Every row comes from one small tree of marks. Brackets hold a mark, then the marks that hang from it, in alphabetical order. Every link used is in the known rows. Which tree was each row made from?
In the rows, 128 means zero.
Known rows
(zelaf viti): [118 159 115 133 111 135 135 154 127  87 136 133 142 103 142 119 145 119]
(zelaf (sulofu zefo) viti): [ 98 147 126 133 119 133  98 114 112  74 175 134 108  59 113  79 125  98]
(dopa zefo zelaf): [114 114  97 142 137 111 141 115 133 121 100 155 101  91  79 119  85 159]
(zelaf sulofu viti): [104 144 112 128 112 155 142 153 111  81 153 143 135  69 115 122 129 101]
(viti (zelaf sulofu)): [110 128 109 126 130 141 145 118 133 115 110 134  96  84  91 149  81 115]
(dopa zelaf): [108 138  98 130 124 128 138 132 133 117 110 133 129 111  97 111 104 137]
(zelaf (sulofu gesek zefo) viti): [117 122 153 125 109 128  86  92 100  67 211 109 143  76 119  88 132 102]
(zelaf sulofu): [116 116 125 125 130 149 136 128 115 123 144 139 120  94 101 128 111 109]
(gesek (sulofu zefo)): [109 142 144 156 156 140  85  80 127 146 159 127 102 135 107  64 120 155]
(gesek (sulofu zefo (zelaf viti))): [ 95 175 138 175 114 141  61 100 123 118 187  89 129  84 102  68 120 143]
(gesek (sulofu zefo zelaf)): [108 147 151 168 132 136  56  73 124 160 178  86 114 110  87  75 105 152]
(zefo (dopa gesek) (sulofu (zelaf viti))): [165 133 188 107  82 176 117 167 135 142 132 105 177  90 114  98 205 122]
(dopa gesek zefo zelaf): [124 119 121 143 133 127 155 129 159 135  60 150 109  98  86 117 100 169]
(dopa zefo (zelaf viti)): [100 144  82 144 122 115 147 143 130  77 110 161 116  67  93 113 101 152]
(dopa gesek (zefo sulofu) (zelaf viti)): [122 148 128 118 123 143 174 140 139  99  90 165 112  89  92  75 148 161]
(viti zelaf): [123 141 110 128 128 120 140 121 146 120  94 125 103 119 117 151  95 135]

Which tree is each row?
[129  90 117 115 123 169 130 152 119 134 120 157 150  62  62 110 118 115]
(zefo (dopa (zelaf sulofu)))
[127 143 157 159 111 158  44 123 123 140 178 103 154  73  93  69 152 140]
(gesek (sulofu (zefo dopa) (zelaf viti)))
[130 152 129 150 123 201 140 188 156 135  82 158 181  95  87  77 158 160]
(zefo (dopa (gesek sulofu) (zelaf viti)))
[ 94 159 106 136 107 169 170 172 142  84  97 143 142  60  90 102 116 119]
(dopa gesek (zelaf sulofu viti))
[100 165 108 171 142 166 160 149 156 115  82 170 123  90  78  88 111 189]
(dopa (gesek sulofu) zefo (zelaf viti))
[154 109 139 123 114 160 137 166 159 152  65 142 163 105  96 109 147 143]
(zefo (dopa gesek zelaf))
[159  72 168 108 123 132  74  81 120 123 162 115 131  78  86 116 112 118]
(viti (zelaf (sulofu gesek (zefo dopa))))
[151 101 165 119 126 157 102 118 159 143  91 135 106  67  87 105 122 119]
(viti (zelaf (sulofu (zefo (dopa gesek)))))
[129 132 103 123 104 149 127 182 129  99 111 150 171  74 102 105 145 126]
(zefo (dopa (zelaf viti)))
[176 103 191  93  78 155  93 134  96 120 204  85 205  99 112 110 197 120]
(zefo dopa (sulofu gesek (zelaf viti)))
[163 107 166  93 122 176 150 155 142 159  83 146 153 120  89  76 180 142]
(zefo (dopa gesek zelaf) sulofu)
[100 177 123 168 108 162 106 138 124 126 166 105 154  94 101 111 126 143]
(gesek (sulofu (zelaf viti)))
[122 122 137 120 105 149 131 129  99  75 189 121 168  89 118 131 131 107]
(zelaf (sulofu gesek) viti)
[134 108 176 137  98  96  46  58 117 128 206  49 146 111 112 106 117 130]
(sulofu gesek zefo zelaf)
[175  72 188 110 122 122  55  89 116 135 180 107 162 120 123  94 159 130]
(sulofu gesek (zefo dopa))
